In the rows, 128 means zero.
Known rows, with every step that occurs:
pegor > fipitul > sodu > betu > tupar > sakuz: [101 154 209 131  58  87  80 178 134 101  81 136 111 179  85  61  88 168
 137  80 121 143 213  51 156 116 120  79 113 143  60 160 148 141  83]
sakuz > tupar > betu > dige: [122 172 190 160  84 142 133 120 139 101 111 135 148 176 113 123 121 188
 129 104 163 146 116 119 121 135 140  92 132 124  96 202 132 161  69]
kere > betu > pegor: [130 129 203 184 101  96 102 134 118 122 130 103 155 133 118 102 148 130
 120 116 104 154 118 145 175 151 146 103 112 126 106 130 123 151 131]
kugim > kovut > dige > betu > sodu > fipitul: [ 69  95 163 141  67 108 119 147  73  74 127 101 142 153 117 107 121 125
 144 108 119 116 129 141 178 110 115 118 106  71 127 170 144  99 102]
sakuz > tupar > betu > dige > kovut > kugim: [115 169 155 138  56 127 150 148 137 101 140 105 166 197 124 104 116 157
 134  72 129 168 114 105 156 121 154  92 165 106  84 243 126 188  71]
dige > kugim > kovut: [ 79 130 136 113  63 146 162 164 137 124  99  85 104 141 137 141 130 129
 170  98  69 129 156 134 137 121 145 160 128 104 102 169  93 157 138]
kere > betu > dige: [105 160 197 170 114 114 117 146 132  98 109 135 145 131 131 117 148 160
 137  89 128 157 129 129 155 163 156  97 104 124 100 160 120 164  99]
sakuz > tupar > betu > dige > kugim: [103 178 166 163  53 149 138 144 150  96  97 105 121 177 122 128  99 207
 133 114 130 138 108 123 135 154 142 116 135 120  83 224 105 181  87]
tupar > betu > pegor > fipitul > dige > kovut: [147 147 211 177  27 112  93 137 119 100  93  59 168 145 157 135  82 118
  80  91  82 123 138  99 192 124 171 134 159 143 122 172 143 161 120]
fipitul > dige: [ 90 147 179 125 104 148 146 141 140 138  86 116 158 119 135 147 114 142
 114 107 123 138 141 102 118 138 152 120 137 148 120 132 124 167 130]
betu > pegor > fipitul: [126 126 215 157  78  69 122 116 107 120  93 116 125 143 110 126  91 105
 125 105 100 127 131 115 189 137 147 128 145 122 129 142 161 113 138]
pegor > fipitul > dige > betu > kere: [103 153 204 120  62 100 144 163 115  58  88 129 129 101 109 121 107 101
  97 110 105 133 127 128 177 142 120 149 166 140 172 165 139 146 131]
pegor > fipitul: [115 146 208 126  97  84 149 144 113 114  95 122 124 124 124 147 116 104
 132 116 117 111 152  99 163 131 132 135 146 116 116 156 133 136 120]
betu > pegor > fipitul > dige: [111 143 205 149  67  96 119 128 121 134  66 100 147 138 124 137  71 122
  92  95 101 135 132  98 179 141 174 134 155 145 132 139 169 131 145]
dige > betu > sodu: [125 110 176 162  87  89 119 145  89  77 131 116 137 137  94  91 150 115
 157 144 107 115 119 130 163 129  91  76 129 121 136 150 115 133 135]
sakuz > tupar: [121 146 182 107  98 124 164 149 116 144 125 119 149 149 107 116 142 148
 140 123 150 135 121 122 127 130 109 111 151 114 101 167 123 156 107]
kere > betu > sodu > fipitul > dige: [ 89 154 199 161  91 108  78 160  94 108 119  81 201 117 141 121 113 169
 106 128 127 119 150 119 165 153 138 120 142 123 116 117 133 146 113]
dige > betu > tupar > sakuz: [ 99 155 188 181  62 138 117 156 111  45 119 144 109 149 101  65 154 136
 167  99 118 149 115 127 163 124  84  60  90 143  95 182 107 142 100]
kugim > kovut: [ 97 123 164 104  95 134 161 145 129 124 118 110 122 135 128 131 146 110
 167  91 101 138 169 139 119 102 139 137 118 109 115 149 122 136 115]
betu > dige > kugim: [ 78 159 148 153  69 137 149 147 147 106  75 111 106 150 125 148  92 171
 149  94  92 144 113 120 156 174 154 127 122 131 115 172 105 163 133]
kovut > dige > betu > tupar: [ 91 105 170 151  96 136 152 115 123  76 129 151 106 148  90  90 129 143
 144  88 122 137  89 123 188 155 119  62  82 126 102 197 131 154 122]
kugim > kovut > dige > betu: [ 77  97 165 120  88 136 157 146 110  95 117 126 113 141 122 111 153 110
 142  90 111 142 122 133 155 110 136 108  89  91 114 189 127 138 106]
kovut > dige > betu > kere: [ 93 119 171 127 103 125 169 126 106  65 119 143 116 132  85 115 141 124
 105 104 114 151  99 146 174 151 105 106 109 107 137 167 120 145 133]
fipitul > sodu: [121 133 175 112 109  99 134 150 130 152 111 116 122 129 103 111 123 137
 116 126 127 144 167  83 116 147 119 105 123 147 112 124 130 158 133]
betu > sodu: [132 115 177 144 103  98 133 119  95 117 121 110 146 152 102 118 133 141
 157 125 109 113 148 110 147 131 115  88 137 125 115 134 125 128 144]
sakuz > tupar > betu: [133 154 199 135  94 135 143 130 129 115 136 114 155 154 115 126 140 163
 124 131 156 130 129 123 115 116 115 100 136 117  83 182 121 168  77]
kere > betu > tupar: [121 146 191 157 113 121 122 135 132  99 146 126 138 134 107  86 163 161
 151  97 107 140 133 131 176 161 128  88 106 135  84 161 121 177 120]
fipitul > dige > kugim: [ 71 150 150 123  71 158 153 164 148 140  75  85 137 120 149 154  95 158
 117 107  82 125 129 102 136 155 153 143 142 144 106 157  99 180 152]
sakuz > tupar > betu > sodu: [159 140 187 149  88 112 114 121  96 107 138 100 167 176  98 102 138 181
 135 144 140 112 141 111 136 115 105  74 149 120  89 181 128 146  98]
kugim > kovut > dige > betu > pegor: [ 96  82 163 148  69 119 136 133 106  98 116 111 111 164 105  95 132 108
 129  83  95 162 103 146 177 114 148 105  85  96 122 173 148 120 126]

Rows:
[135 125 193 163 114  93 100 140  93 103 139  93 161 134 114  93 164 154
 143 132 105 113 159 120 166 141 121  82 125 117  94 144 119 151 127] => kere > betu > sodu
[ 65 159 181 130  66 127 144 165 117  61 106 131 160  97 114 134 105 119
  94 127 122 146 101 168 156 151  97 166 156 132 180 129 128 142 118] => sodu > fipitul > dige > betu > kere
[145 173 178 158  45 150 125 143 131  86 128 102 170 184 139 106 129 175
 133  89 135 146 108 123 142 137 134  96 142 121 102 222 115 183  63] => sakuz > tupar > betu > dige > kovut
[ 96  92 192 143  48  85 128 133  92  86 103 110 103 154 116 105 114  93
 121  73  86 140 117 128 214 111 165 122 101  89 135 192 169  99 125] => kugim > kovut > dige > betu > pegor > fipitul
[104 130 142 111  83 104 170 160 118 132 140  95 148 155 129 122 132  93
 148  85  89 145 130 106 163 118 141 111 162 101 103 181 111 177 129] => dige > kovut > kugim
[ 97 133 182 116 106 115 156 140 131  99 112 143 146 149  73 114 128 145
 135 109 102 149 151 140 128 128 109 125 142 116 123 125 119 158 120] => sodu > betu > kere
[131 160 180 178  64 149 119 130 133  75 114 109 149 159 145 131 129 147
 141  86 109 148 121 114 147 144 142  99 127 129 107 188 107 176  83] => tupar > betu > dige > kovut
[ 75 127 165 145  62 166 129 150 107  54 111 135  89 170 112  65 155 143
 159  53 110 159 131 125 174 105 124  71  55 113  77 211 127 121  93] => kugim > kovut > dige > betu > tupar > sakuz
[ 68 144 134 132  53 152 155 160 146 105  85 106  99 165 135 135 108 162
 172  72  74 151 141 134 140 139 175 149 114 111 111 187 114 149 130] => betu > dige > kugim > kovut
[ 83 134 140 111  69  82 125 185 153 141 119 111 150 197  92  79  83 152
 137  56 104 181 167  58 142 131 160  88 149 118  94 176 137 189  93] => fipitul > sodu > betu > dige > kovut > kugim
[ 81 135 162 130  23 118 126 162 138 130  58  57 121 145 149 139  61 132
 116  77  43 129 150 114 180 127 197 183 154 130 130 166 154 130 160] => betu > pegor > fipitul > dige > kugim > kovut
[120 108 191 183  67  94 124 133 110  95 120 122 130 134  95  93 131 101
 135 124 101 152  87 147 171 133 112  96 119 123 145 144 126 133 132] => dige > betu > pegor
[ 73 156 156 148  63 142 123 179 149  92 101  92 118 151 154 116 137 174
 163  73  72 159 147 143 152 155 175 141 104 105 100 193 101 168 106] => kere > betu > dige > kugim > kovut
[133 153 189 144 101 136 152 111 127  76 126 130 125 126  95 140 142 139
 115 131 112 142 142 145 138 133 106 123 132 126 121 142 110 160 123] => tupar > betu > kere
[ 87 150 189 159  88 147 114 153 133  85  98 148 135 182  89  74 123 173
 178  76 118 151 165 103 142 107 114  61  96 135  54 157 113 149  84] => sodu > betu > tupar > sakuz
[ 97 157 206 115  84 108 141 146 128 130  66 113 147 115 143 158  93 120
 106 103 115 114 155  88 150 136 163 138 157 143 121 152 144 149 123] => pegor > fipitul > dige
[ 66 137 132 100  54 173 156 174 152 142  79  73 131 132 150 151 105 146
 139  89  66 139 155 120 122 124 171 169 132 134 111 167 110 168 142] => fipitul > dige > kugim > kovut
[ 82 100 156 126  77 146 159 131 124  78 133 134  94 157  94  84 146 131
 165  61  96 144 117 142 179 120 136  90  74 111 103 204 139 143 115] => kugim > kovut > dige > betu > tupar
[ 57 161 189 132  90 135 139 151 127 136  87 114 174 114 143 165  85 136
 109 111 139 132 124 119 134 144 138 156 143 130 130 119 136 149 110] => sodu > fipitul > dige
[138 137 232 173  88  56  94 145 105 106 115 100 141 126 123 106 125 116
 112 114  99 139 137 124 208 144 151 116 131 112 107 152 142 135 126] => kere > betu > pegor > fipitul
[106 122 186 172  63 121 117 146 126 106 101 113 152 131 117 105 108 116
 109 117 106 156  91 130 159 140 139 104 129 148 147 138 138 146 139] => fipitul > dige > betu > pegor
[ 83 134 184 141  81 134 139 164 130  99 104 124 151 106 128 122 129 116
 118 123 125 143 111 120 134 136 124 107 128 145 137 152 116 165 120] => fipitul > dige > betu
[159 131 220 166  64  63  85 128 127 119 103 102 113 146  97 117  78 130
  82 133 114 134 167  78 171 137 136 111 129 137 105 142 160 139 121] => tupar > betu > pegor > fipitul > sodu
[107 135 199  88  86  60 125 167 125 118  96 126 119 140  65 100  89 137
 100 113 108 136 199  85 144 135 117 138 158 124 132 129 149 149 120] => pegor > fipitul > sodu > betu > kere
[108 121 201 110  75  69 110 159 149 129 104 134 118 163  66  73  80 155
 139  96 107 129 191  64 157 143 126  94 134 140  90 152 161 163 110] => pegor > fipitul > sodu > betu > tupar
[168 143 219 144  52  66  90 136 124 136 110  93 132 170  93  87  79 160
  80 141 135 138 155  80 162 131 132 109 156 130 102 177 172 144 101] => sakuz > tupar > betu > pegor > fipitul > sodu
[ 69 145 161  97  38 133 146 186 142 124  62  73 120 126 166 160  83 130
 129  88  62 117 179 105 154 123 182 186 154 126 119 181 126 154 142] => pegor > fipitul > dige > kugim > kovut
